Each row was made from one path, in order. Every step used is in the known rows, and no mark comes twice. Write each row's path.
Known rows
vukor > gikor > meka: [-30.0  35.8  14.1  11.8  -1.4  33.9 -43.4 -34.0  -7.5 -25.0 -31.0  11.7
 -25.7  11.9  13.7  -1.9  17.0   7.3 -15.5 -42.0  -1.6]
gikor > meka: [-21.6  50.9  17.8  18.1  -7.5  38.7 -40.8 -27.2 -26.6 -23.2 -30.2  15.5
  -9.6   5.9   2.6   2.7   4.8  25.9 -14.4 -28.2  -5.3]
meka > porip > seme > gikor > vukor > refev: [  2.8  66.0  39.8 -16.1   2.5   1.4  -5.4 -11.1 -37.3 -20.4 -46.5  -0.5
 -32.7  -0.2   5.9  -2.5  22.0 -27.4 -24.4  11.4 -11.6]
zuza > gikor > vukor: [-13.5  32.4   2.9  10.7   0.8  12.4   9.5   2.3 -36.8 -20.5   7.4  18.0
  -5.4  -6.8 -11.7   3.0   2.6 -18.7 -35.0 -21.8  18.5]
seme > gikor: [-14.8  37.3  49.9  14.1   6.4   1.7 -13.3 -28.1 -15.5 -16.4 -18.1  17.7
  -6.8   1.4   2.8   4.6  12.9  -3.9 -34.3  -1.3  12.3]
refev > meka > porip > seme: [ -2.0  61.6  15.0 -10.3 -23.2  -3.1 -15.0 -12.9 -40.5 -35.6 -39.4  16.5
  -1.1  11.0  13.4  -0.9  29.9  -9.1  -0.6  15.2 -55.8]
kiga > meka > porip > seme > gikor > vukor > refev: [-15.3  62.4  58.4 -10.0 -10.9  -3.0   2.5 -17.3 -50.3 -26.4 -26.3   8.2
 -26.4  -3.7  13.8 -10.3  12.9 -20.7 -27.9  23.2  -1.9]
refev > zuza: [-15.9  23.0  18.2  11.9 -25.0  13.7 -13.1 -38.8 -41.4 -17.8 -28.5  -2.7
  13.0   7.6  17.2  -8.7  16.6   0.4 -40.4 -17.7  -1.0]
kiga > meka > porip: [-23.9  42.4  46.0  11.7 -25.3  -2.7  -8.0 -24.1 -51.4 -16.1 -21.4  15.0
  -3.3   6.3  23.0 -19.2  14.2   5.5 -34.0  16.7 -16.5]
kiga > meka > porip > seme: [-21.4  56.0  42.9  -5.4 -23.0  -2.0  -9.0 -25.5 -54.7 -18.7 -32.6  18.3
 -14.0   5.8  21.0  -4.5  23.2   2.7 -27.3  22.8 -27.6]
zuza > gikor > vukor > refev > meka > porip: [  1.1  40.4   2.2   5.5  -4.9   7.7  13.7  16.0 -44.7 -27.6   2.5   7.2
   2.1  -5.0 -10.2  -8.9  -5.3 -31.8 -21.5  -5.6  10.4]
meka > porip > seme > gikor > vukor > refev > zuza: [  4.0  59.6  36.1 -17.3  -4.6  -1.7  -5.1 -22.4 -41.3 -15.1 -48.7 -14.5
 -28.6   4.3  13.4  -3.9  22.8 -26.3 -29.0   6.5  -5.5]
refev > seme > gikor > vukor: [  4.7  38.3  46.3  13.7   4.9  18.7   2.1 -19.0  -3.6 -14.4 -30.5  -0.3
 -40.7   1.9 -11.4   4.9  14.9 -34.5 -40.1  -1.8  10.8]
meka > porip > seme > gikor > zuza: [ -5.3  66.4  38.5 -18.8   8.0  -4.4 -13.0 -29.5 -30.0  -2.6 -44.2  15.5
 -20.5  10.0  11.8  17.0  27.4 -14.6 -35.5  11.4 -33.1]
meka > porip > seme: [ -3.7  59.9  20.8 -11.4 -11.1   3.8 -16.6 -20.9 -44.0 -13.1 -54.4  10.0
 -18.0   7.4  13.0   1.5  30.3  -2.3 -23.4   8.6 -38.0]
porip > meka: [-10.5  40.4  13.6  17.5 -18.9 -18.4 -18.9  -5.2 -37.9 -33.4  -7.5  29.8
  22.6  -3.9   9.6 -17.9  11.7  -5.6 -39.7  -5.6  -9.5]
refev > seme > gikor: [  5.5  31.6  44.7  18.4   3.4  16.4  -7.5 -30.1  -6.0  -4.8 -36.3   6.6
 -26.3   9.3  -5.5  10.6  14.8 -16.7 -36.2   6.1   2.7]
gikor > meka > porip: [-12.4  54.4  20.1  12.3  -9.8  26.9 -42.7 -28.1 -33.9  -9.2 -40.2   2.0
 -16.9  17.1  14.1  -4.7  12.0  22.3 -16.5 -21.8 -18.2]
porip > seme: [-11.4  60.8  18.5 -10.1  -7.1  18.1 -13.8 -19.3 -36.6 -29.3 -44.8  28.3
 -12.0  -4.2   1.1  17.2  24.3  -0.5 -18.6   1.0 -31.5]
zuza > gikor > meka: [-15.7  36.8  -1.3  16.9   4.2  27.9 -26.0 -19.8 -34.4  -5.3  -2.7  20.5
   1.2  12.4  -3.1  20.2  -2.8  19.8 -19.4 -28.4  13.3]

Write each row's path
[ -1.9  67.3  29.1 -14.1 -14.0 -12.2  -8.8  -9.6 -32.1 -38.7 -31.0   9.8
 -17.8   5.8   9.0  -2.2  29.5 -25.6  -5.5  11.6 -39.5]
refev > meka > porip > seme > gikor > vukor
[-23.0  65.2  57.7 -11.2  -6.7  -5.0  -6.7 -33.7 -42.6  -9.7 -25.0  24.1
 -13.3   5.9  19.4   9.0  19.1  -6.6 -38.9  25.7 -23.4]
kiga > meka > porip > seme > gikor > zuza
[  6.8  44.0  39.4  18.9   4.6  42.7 -15.1 -17.5 -14.0 -16.2 -42.7   1.4
 -22.1   2.6 -10.5   2.6  -7.0  -9.6 -20.1   2.8  20.5]
vukor > refev > seme > gikor > meka
[ -5.8  37.4  -5.6  -2.0 -10.4  13.7 -26.4 -44.2 -48.7   7.4 -25.4 -10.8
  -3.1  22.6  20.2  16.2  15.8   8.4 -26.7 -25.4   0.4]
refev > zuza > gikor > meka > porip > seme
[-11.9  48.6  29.7   6.9 -10.9  30.5  11.0  14.2 -35.4 -51.7 -22.8   9.1
 -11.1 -23.0 -13.1 -24.9  -5.4 -30.4 -30.3 -12.1  13.5]
gikor > vukor > refev
[ -1.7  67.0  21.7 -11.8 -16.1  17.1   7.4  15.6 -41.3 -55.5 -33.4   6.4
 -15.1 -15.4  -7.4 -20.5   8.7 -39.1  -9.8   3.2 -16.8]
gikor > vukor > refev > meka > porip > seme
[ -8.0  29.2  21.1   9.7 -19.4  28.0  -3.2 -19.2 -45.2 -29.8 -34.3  -1.3
  17.9  -4.6   5.1 -18.2  -2.5  -8.2 -30.4  -6.2  15.0]
vukor > refev > zuza
[  2.8  43.7   1.9  -2.4  -8.0  27.0 -15.2 -24.2 -54.2  -6.4 -34.6  -9.8
   4.3  10.2   9.4   4.9  -0.8  -0.9 -19.5  -8.7  11.9]
vukor > refev > zuza > gikor > meka > porip > seme
[  3.6  51.2  -0.5  -9.0  -2.7  10.7  11.5  14.7 -47.9 -30.1  -7.4  10.3
  -6.4  -6.0 -10.2   1.3   2.3 -32.3 -14.8  -0.5  -0.9]
zuza > gikor > vukor > refev > meka > porip > seme
[ -3.5  68.4  30.2 -17.4  -6.6  -8.8 -11.8 -20.2 -29.0 -26.0 -30.5  23.0
  -1.2  11.9   9.7  13.8  25.9 -17.7 -12.3  18.5 -50.9]
refev > meka > porip > seme > gikor > zuza
[  3.8  60.9  32.0  -7.6  -8.1   5.6  -7.1  -4.7 -37.7 -38.7 -38.5  12.0
   2.0  -0.3   3.2  -5.9   9.2 -19.0  -2.6  23.7 -16.9]
vukor > refev > meka > porip > seme > gikor
[ 12.3  44.8  40.8  16.0   3.6  34.4 -16.7 -18.8 -18.8  -8.4 -47.7  -7.3
 -26.4   9.1  -5.7  -3.0  -4.2 -11.8 -20.8   7.6  14.2]
vukor > refev > seme > gikor > meka > porip
[-19.8  46.7  52.3   4.4  17.3   6.3  -7.7 -30.1  -9.8  -8.6 -12.3  31.1
   2.3  -0.8  -3.1  18.1   6.2 -13.2 -50.5  -1.7  -0.5]
seme > gikor > zuza
[  7.9  43.1  42.7  18.0   5.7  24.3 -27.7 -36.7  -6.0   4.6 -44.5  -6.8
 -43.1  21.9   1.8  11.1  14.4  -5.3 -27.8  -2.9   0.6]
refev > seme > gikor > meka > porip
[ -4.6  56.3  24.5   0.5 -18.3  15.2   8.3  17.9 -39.2 -55.5 -22.6   2.7
  -7.1 -12.9  -7.7 -30.6   2.7 -35.4 -16.5  -2.0  -6.1]
gikor > vukor > refev > meka > porip
[-20.8  49.3  13.2  -4.9   1.0  26.5 -47.6 -37.1 -15.0 -16.9 -48.4   3.6
 -41.6  20.1  20.0   2.8  28.3   3.4  -8.9 -31.3 -18.7]
vukor > gikor > meka > porip > seme
[  8.7  35.4  44.3  17.3   2.1  29.7   0.9 -12.7 -17.3 -19.4 -39.9   6.6
 -13.4  -3.0 -13.0  -2.3  -3.7 -20.8 -26.8  13.0  18.8]
vukor > refev > seme > gikor
[ -1.7  54.3  51.4   1.7   2.2  -0.9   3.6  -3.0 -23.6 -37.5 -14.9   1.0
 -18.5  -7.0  -3.7 -15.9   6.2 -36.8 -23.6   4.2  13.7]
seme > gikor > vukor > refev > meka > porip
[  3.2  41.8  40.0  20.2   5.6  30.7 -26.0 -36.7  -1.3  -2.5 -38.7   1.6
 -36.0  16.5  -3.5  16.5  11.0  -2.1 -26.6  -5.7   5.6]
refev > seme > gikor > meka
[-14.2  69.1  36.0 -10.8  10.6  19.5 -34.0 -35.3 -20.5 -18.8 -39.4  20.9
 -26.4   4.9   2.6  31.6  21.7   7.2 -10.5  -6.7 -10.5]
porip > seme > gikor > meka
[-10.6  59.6  39.0 -11.8   8.0   6.8 -17.4 -29.0 -24.7 -22.3 -37.4  24.6
 -18.2  -1.3   2.5  25.6  26.2  -7.8 -21.9   5.9 -14.6]
porip > seme > gikor
[-10.2  39.2  24.8   4.6 -18.6  27.6  10.6   0.0 -40.3 -43.5 -23.7  -6.5
  -3.9 -17.7  -3.1 -28.3  -0.3 -31.9 -36.1 -19.7  20.6]
gikor > vukor > refev > zuza
[-30.0  34.5  19.8   1.3   4.5  23.4 -15.1 -28.2  -3.9 -21.9 -21.8  32.0
  -5.8   2.6   7.5   5.2  16.8 -16.9 -42.8 -26.1 -18.1]
vukor > gikor > zuza
[-10.7  69.2  16.9  -3.4  -6.8  26.9 -45.0 -30.2 -36.5 -12.0 -52.9   5.2
 -27.1  16.0  12.9   9.6  20.3  19.8 -10.2 -15.0 -29.6]
gikor > meka > porip > seme
